Known rows, with every way that one mark hangs from another
(didazub besezak tusutab): 63, 26, 19, 7, -16, -77, 3, -2, 8, 14, 17, 52, -25, 4, -71, 2, -15, 3, 28, -10, 6, -43, 13, 91, 19, -8, 37, 3, -35, -10, -23, -6, -18, -10, 1, -16, -8, 2, -5, 0, 29, -3, -8, -10, 11, -38, 4, 28, -3
(besezak (bufeto didazub)): 43, -54, 1, -3, -7, 21, 18, 13, -11, 19, -27, -2, -33, -13, 40, -2, -1, 2, -4, 6, -6, 3, -12, -26, -1, 8, -24, 13, 0, 3, -8, 36, -52, -6, -9, 8, -6, -2, 25, 2, 8, 9, 2, 13, 11, 6, -13, 7, 4
(suse (besezak (bufeto didazub)) feve): -17, -21, 60, 5, -12, 11, -14, -42, -17, 8, 20, -14, -27, -26, 20, 8, -42, 1, -1, 5, 5, -51, 38, -42, 0, -5, 7, -13, -1, 41, -19, 34, 12, 7, -18, -4, 28, 26, -12, 8, 15, -22, -1, -3, -10, -7, 8, -11, 4
(bufeto (suse besezak feve) tusutab): -85, 24, 24, -1, -7, 34, -2, -41, 7, -29, 12, -21, 68, -1, 54, 8, -9, -3, -8, 10, -1, -20, 50, -38, -12, -1, -5, -27, 19, -8, 27, -13, 66, 23, 12, 4, 20, -17, -4, -6, -18, -41, -3, -18, -15, -12, -9, -31, 13
(feve besezak): 0, 2, 27, 20, -18, -12, -6, -2, 17, 27, -12, 43, -66, -13, -21, -2, -12, -13, 15, -6, 20, -78, 45, 22, -4, -4, 12, 4, 22, 6, -43, 10, -72, -3, 17, 12, -8, 48, 7, -15, -36, 30, -15, -6, 29, 8, -23, -1, -5
(besezak (bufeto didazub feve)): 44, -51, -16, 1, 4, 41, 17, 18, -8, 4, -19, -14, 1, -12, 32, -9, 11, 2, -15, 7, -4, 38, -30, -43, -5, 6, -34, 9, 2, -1, -4, 20, -10, -2, -16, 8, 6, -1, 20, 4, 21, 4, -1, 23, 5, 22, -21, -8, -5
(tusutab feve): 31, -16, -1, -11, 2, -11, 38, -6, 10, 26, -9, 1, 19, 16, 39, -4, 20, -10, 3, -12, -8, -5, 0, 29, 8, 5, -54, 6, -30, -5, 8, 0, -53, -17, 36, -6, -5, 1, 30, -6, -16, 7, -17, -3, 5, 22, 11, 20, -13
(suse besezak): 1, -10, 54, 9, -36, 5, 5, -46, 6, 19, -7, 37, -12, -8, -10, 7, -36, -3, 18, -6, 11, -55, 71, 10, 5, -1, -2, -2, -6, 24, -23, 30, -39, 2, 11, -13, 8, 13, 11, -9, -17, -1, -15, -17, 23, -7, 2, 20, -5
(bufeto didazub (suse besezak feve)): -75, 26, 20, -17, 8, 36, -35, -37, -6, -30, 16, -6, 17, -14, -24, 8, -15, -22, -14, 2, 7, 2, 12, -32, -5, 9, 44, -3, 22, 42, 14, -1, 23, 25, 1, 0, 0, -11, -9, -10, -14, -43, 6, -13, -21, 8, 5, -44, 10
(bufeto (didazub besezak) suse tusutab): -74, 32, -44, -15, 7, 44, -24, -4, 10, -47, 12, -9, 45, 17, 2, 3, 21, -16, -20, 10, 2, 46, -3, -2, -11, 11, 56, -9, 24, -5, 39, -29, 67, 30, 8, 0, -6, -34, 17, -13, -12, -33, 3, -18, -23, 1, -34, -39, 17
(besezak (bufeto (didazub feve) tusutab)): 20, -44, -13, -1, 0, 31, 24, 20, -13, 3, -15, -35, 6, 12, 71, -1, 11, 13, -14, 11, -10, 40, -19, -51, -9, 0, -45, 0, 0, -13, 18, 23, 18, -5, -19, 4, 8, 3, 15, 11, 23, 13, 8, 10, -5, -4, -6, 10, 2
(feve (besezak (bufeto suse tusutab))): -31, -21, 5, 20, -13, 8, -4, 13, 11, 6, -19, 3, -46, -12, 37, -1, 2, 8, 5, 10, 8, -42, 34, -12, -11, -3, -4, -10, 40, -11, -19, 0, -30, 6, 4, 24, -9, 21, 17, -2, -44, 20, -4, -4, 17, 10, -37, -11, 10
(didazub tusutab): 65, 2, 28, -2, -15, -47, 35, 5, 3, 31, -11, 33, 12, 14, -23, -1, -4, 8, 23, -7, -8, -15, 5, 45, 4, -4, -31, 9, -30, -21, -15, 6, -49, -16, 6, -3, -4, 12, -1, -1, 31, 2, -8, 5, 17, -36, 10, 26, -8
(didazub besezak feve tusutab): 76, 44, 21, 12, -3, -90, 5, 3, 1, 0, 32, 36, -16, 5, -84, 3, -15, 7, 18, -18, 12, -27, -18, 69, 24, -20, 17, 3, -50, -8, -4, -3, 18, -25, -14, -31, -4, 6, -25, 12, 45, 20, 6, -14, 0, -42, 55, 46, -15
(didazub (tusutab besezak feve)): 20, -6, -14, -13, -4, -51, 17, 10, -4, 44, -2, -9, 10, 41, -1, 1, 5, 23, 26, -8, -27, 16, 5, 65, 8, 0, -20, 2, -31, -13, -13, -21, -26, -17, 18, -6, 4, 2, -15, 8, -2, 12, -9, 9, 8, -3, 6, 39, -7
(besezak (bufeto suse)): 34, -42, 10, 0, -6, 9, 24, 4, -1, 9, -38, 5, -19, -36, 59, 0, 0, 7, 4, 7, -6, -25, 5, -23, 7, 7, -40, 7, 7, -15, 2, 29, -67, -6, 3, 14, -18, -35, 29, 1, -23, 4, 4, 8, 19, 8, -2, 13, 11
(didazub (besezak bufeto) feve tusutab): 89, 10, 16, 16, -3, -90, 8, 17, -8, 3, 22, 17, -34, -5, -51, 3, -16, 24, 17, -10, 6, -20, -28, 52, 26, -21, 1, 0, -47, -12, -5, 5, 17, -28, -28, -24, -7, 0, -17, 24, 48, 25, 12, -7, -1, -38, 50, 52, -9

Rows
13, 18, -31, 0, 13, 37, -20, -2, 7, -21, 20, 16, 18, -1, -59, -10, 10, -28, -20, -5, 17, 39, -28, 4, -1, 4, 41, 9, -7, 17, -4, -10, 38, 12, -3, -11, 11, 6, 4, -13, 27, -14, -10, 7, -9, 25, -23, -29, -14  (bufeto (didazub besezak) feve)
27, -57, -9, 1, -9, 14, 44, 14, -1, 19, -23, -32, 14, 13, 108, -3, 17, 20, -2, 9, -17, 11, 6, -20, -4, 2, -72, -8, -9, -30, 15, 13, -12, -10, 5, 9, 7, -7, 36, 9, 2, 9, -7, 9, 6, 6, -19, 18, 3  (besezak (bufeto (tusutab feve)))
-19, 41, -44, -11, 25, 14, -29, 9, 6, -51, 23, 2, 57, 7, -91, -8, 22, -10, -18, -1, 5, 82, -53, 21, 1, 6, 54, 2, 3, 6, 18, -48, 73, 22, -8, -6, -6, -30, -5, -6, 20, -39, 3, 0, -24, 12, -13, -48, -2  (bufeto (didazub besezak tusutab) feve suse)
-86, 46, -28, -14, 20, 39, -32, -12, 3, -51, 33, -25, 45, 6, 13, 4, 14, -23, -26, 11, 3, 24, -9, -20, -12, 6, 61, -15, 19, 1, 40, -30, 98, 31, 2, 2, 10, -22, -6, -10, 4, -48, 7, -13, -37, -4, -23, -54, 17  (bufeto (didazub besezak) (suse feve) tusutab)
43, 25, 30, 16, -2, -67, 12, 19, 1, 19, 10, 18, -22, 16, -61, 0, -7, 15, 15, -14, 9, -19, -12, 33, 5, -21, -27, 3, -21, -7, -17, -5, -13, -25, -11, -8, -4, 46, -29, 12, 22, 38, 5, -4, 6, -32, 45, 34, -18  (didazub (feve besezak) tusutab)
-39, -15, -39, -5, -6, 23, 20, -3, 6, 26, -5, -38, 40, 48, 90, 0, 16, 9, 5, 4, -25, 20, 29, 8, -9, 4, -29, -13, -5, -26, 12, -17, 27, 0, 30, 0, 22, -3, 3, -2, -25, 12, -14, 6, 3, 18, -26, 22, 0  (bufeto (tusutab besezak feve))
18, -10, 4, -4, -6, -42, 5, 8, -12, 33, -8, -6, -12, 3, 9, 4, -14, 25, 28, 3, -22, -14, 10, 26, 4, -1, -4, 0, -10, -17, -19, 0, -22, -9, -3, 6, 5, -7, -31, 11, 7, 5, 5, 19, 12, -19, 3, 27, 6  (didazub (tusutab (besezak (bufeto (suse feve)))))
-89, 31, -36, -9, 18, 49, -19, 11, 3, -44, 6, -33, 48, 27, 12, 1, 28, -8, -27, 7, 3, 64, -23, -43, -20, 4, 12, -8, 34, -3, 42, -29, 74, 20, -2, 6, -2, -4, 1, -4, -19, -7, 12, -14, -25, 5, -5, -32, 6  (bufeto (didazub (feve besezak)) suse tusutab)
42, 14, 7, 2, -1, -55, 12, 9, -12, 32, 4, 2, -1, 24, -28, 4, -14, 22, 24, -13, -12, 1, -9, 30, 10, -13, -20, 8, -31, -14, -11, 3, -4, -28, -8, -17, 6, 9, -45, 15, 23, 37, 8, 10, 11, -25, 51, 60, -14  (didazub feve (tusutab besezak))
-32, 20, -11, 13, 11, 33, -12, -1, 22, -25, -8, 16, 25, -26, -26, -10, 17, -15, -10, -2, 16, -3, -2, -14, -5, 2, 1, -2, 32, -6, -6, -28, 2, 13, 16, 16, -7, -7, 6, -16, -40, -3, -9, 2, 8, 37, -21, -37, -6  (bufeto (feve besezak) suse)
34, -7, 25, 23, -3, -21, 9, 9, 1, 16, -7, 11, -57, -16, 4, 0, -10, 2, 3, -9, 16, -49, 1, -17, 5, -14, -32, 5, 0, 3, -16, 24, -38, -23, -7, -3, -6, 34, -6, 6, -10, 50, 5, -2, 15, 3, 33, 28, -14  (didazub (feve (besezak bufeto)))
-34, 29, 28, 2, 8, 0, -11, -18, 11, -8, -1, 17, -13, -41, 4, 2, -6, -20, 0, -2, 12, -68, 22, -14, 0, 1, 11, -2, 22, 3, -4, -1, -31, 5, 19, 16, -10, -4, -8, -14, -34, -14, 0, -5, 2, 6, 5, -29, 7  (bufeto (suse (feve besezak)))
12, -22, -22, -13, 0, -48, 14, 17, -9, 36, -10, -25, 7, 31, 18, 1, 8, 35, 25, -1, -32, 27, -5, 49, 8, 2, -26, -1, -19, -16, -6, -21, -23, -14, 10, 1, -4, -17, -9, 15, -10, 8, -2, 13, 6, 1, 5, 36, 2  (didazub (tusutab (besezak (bufeto suse)) feve))
55, 3, 8, 5, -12, -72, -1, 10, 3, 0, 6, 29, -30, -11, -43, 2, -10, 20, 24, 0, -1, -26, -1, 69, 21, -6, 28, -2, -21, -15, -11, -7, -14, -7, -11, -6, -19, -25, 3, 10, 18, -8, 3, -7, 6, -30, 2, 21, 10  (didazub (besezak (bufeto suse)) tusutab)
-66, 32, 2, -13, 22, 28, -34, -8, 1, -24, 10, -3, -8, -22, -24, 2, 6, -29, -16, 3, 10, -9, -11, -28, -10, 9, 47, 3, 32, 28, 7, -11, -2, 19, 6, 14, -9, 3, -9, -13, -22, -28, 6, -4, -19, 13, -5, -55, 10  (bufeto didazub (suse (feve besezak)))
-23, -23, 62, 13, -20, 12, 2, -43, -10, 8, 18, -22, -2, -18, 58, 8, -41, 11, 4, 8, 2, -61, 58, -45, -3, -11, -17, -25, -2, 17, -11, 28, 36, 6, -13, -2, 36, 23, -12, 9, 15, -18, -4, -4, -6, -16, 2, -6, 5  (suse (besezak (bufeto tusutab)) feve)
58, -39, 3, -3, 1, -10, 21, 24, -18, 16, -15, -13, -21, 1, 17, -1, 2, 17, -2, 3, -9, 28, -35, -19, 2, -2, -37, 11, -15, -1, 1, 27, -25, -16, -24, 0, -5, 6, 6, 15, 33, 15, 10, 13, 1, -12, 16, 22, -2  (besezak (bufeto (didazub feve tusutab)))
-21, -30, -29, -5, 1, 21, -20, 3, -15, 22, -22, -22, -42, -10, 40, 5, -12, 10, 8, 6, -16, 0, 11, -20, 5, 10, 20, 7, 23, 4, -12, 17, -27, -1, -2, 4, -1, -25, -18, 5, -38, 26, 11, 19, 15, 27, -2, 25, 11  (tusutab (besezak (bufeto (didazub feve) suse)))
-32, 17, -39, -16, 27, 68, -13, 1, 6, -42, -5, -7, 64, -5, -27, -10, 29, -24, -29, 1, 5, 77, -45, -39, -10, 15, 8, 10, 19, 9, 24, -24, 33, 21, 6, 7, -4, -29, 11, -15, -4, -30, 1, 8, -14, 36, -15, -52, -4  (bufeto didazub feve suse)
22, 24, -5, -2, 7, 0, -17, -4, -3, -8, 20, 22, -26, 0, -52, 1, -6, -25, -11, -10, 18, 1, -21, 12, 8, -1, 40, 14, -16, 24, 2, 12, 7, -5, -7, -22, -5, 9, -5, -6, 19, 10, 4, -10, -7, -1, 23, 8, -9  (bufeto (didazub besezak feve))
-66, 24, -39, -2, 24, 59, -36, 10, 12, -41, 3, -3, 28, -4, -54, -10, 26, -22, -27, 2, 15, 57, -31, -29, -16, 10, 36, 3, 42, 18, 3, -37, 32, 27, 2, 15, -6, 0, 4, -16, -27, -15, -2, 4, -12, 44, -32, -65, -3  (bufeto didazub (feve besezak) suse)
0, 12, 2, 0, 7, 14, -12, 6, -3, 2, 4, 11, -29, 7, -40, -1, 1, -19, -13, -8, 14, 8, -18, -13, -5, -1, 13, 14, 5, 23, -7, 12, -14, -5, -5, -7, -4, 37, -6, -5, 3, 22, 3, -3, -2, 6, 15, 1, -12  (bufeto (didazub (feve besezak)))
-18, -39, -26, -9, 1, 45, 12, 16, -6, -13, -25, -33, 21, 0, 74, -1, 19, 10, -15, 18, -14, 44, -10, -46, -10, 11, -27, -3, 20, -16, 27, 8, 8, 11, -8, 16, -5, -28, 29, 3, -6, -13, 8, 6, -6, 5, -25, -14, 17  (besezak (bufeto didazub suse tusutab))
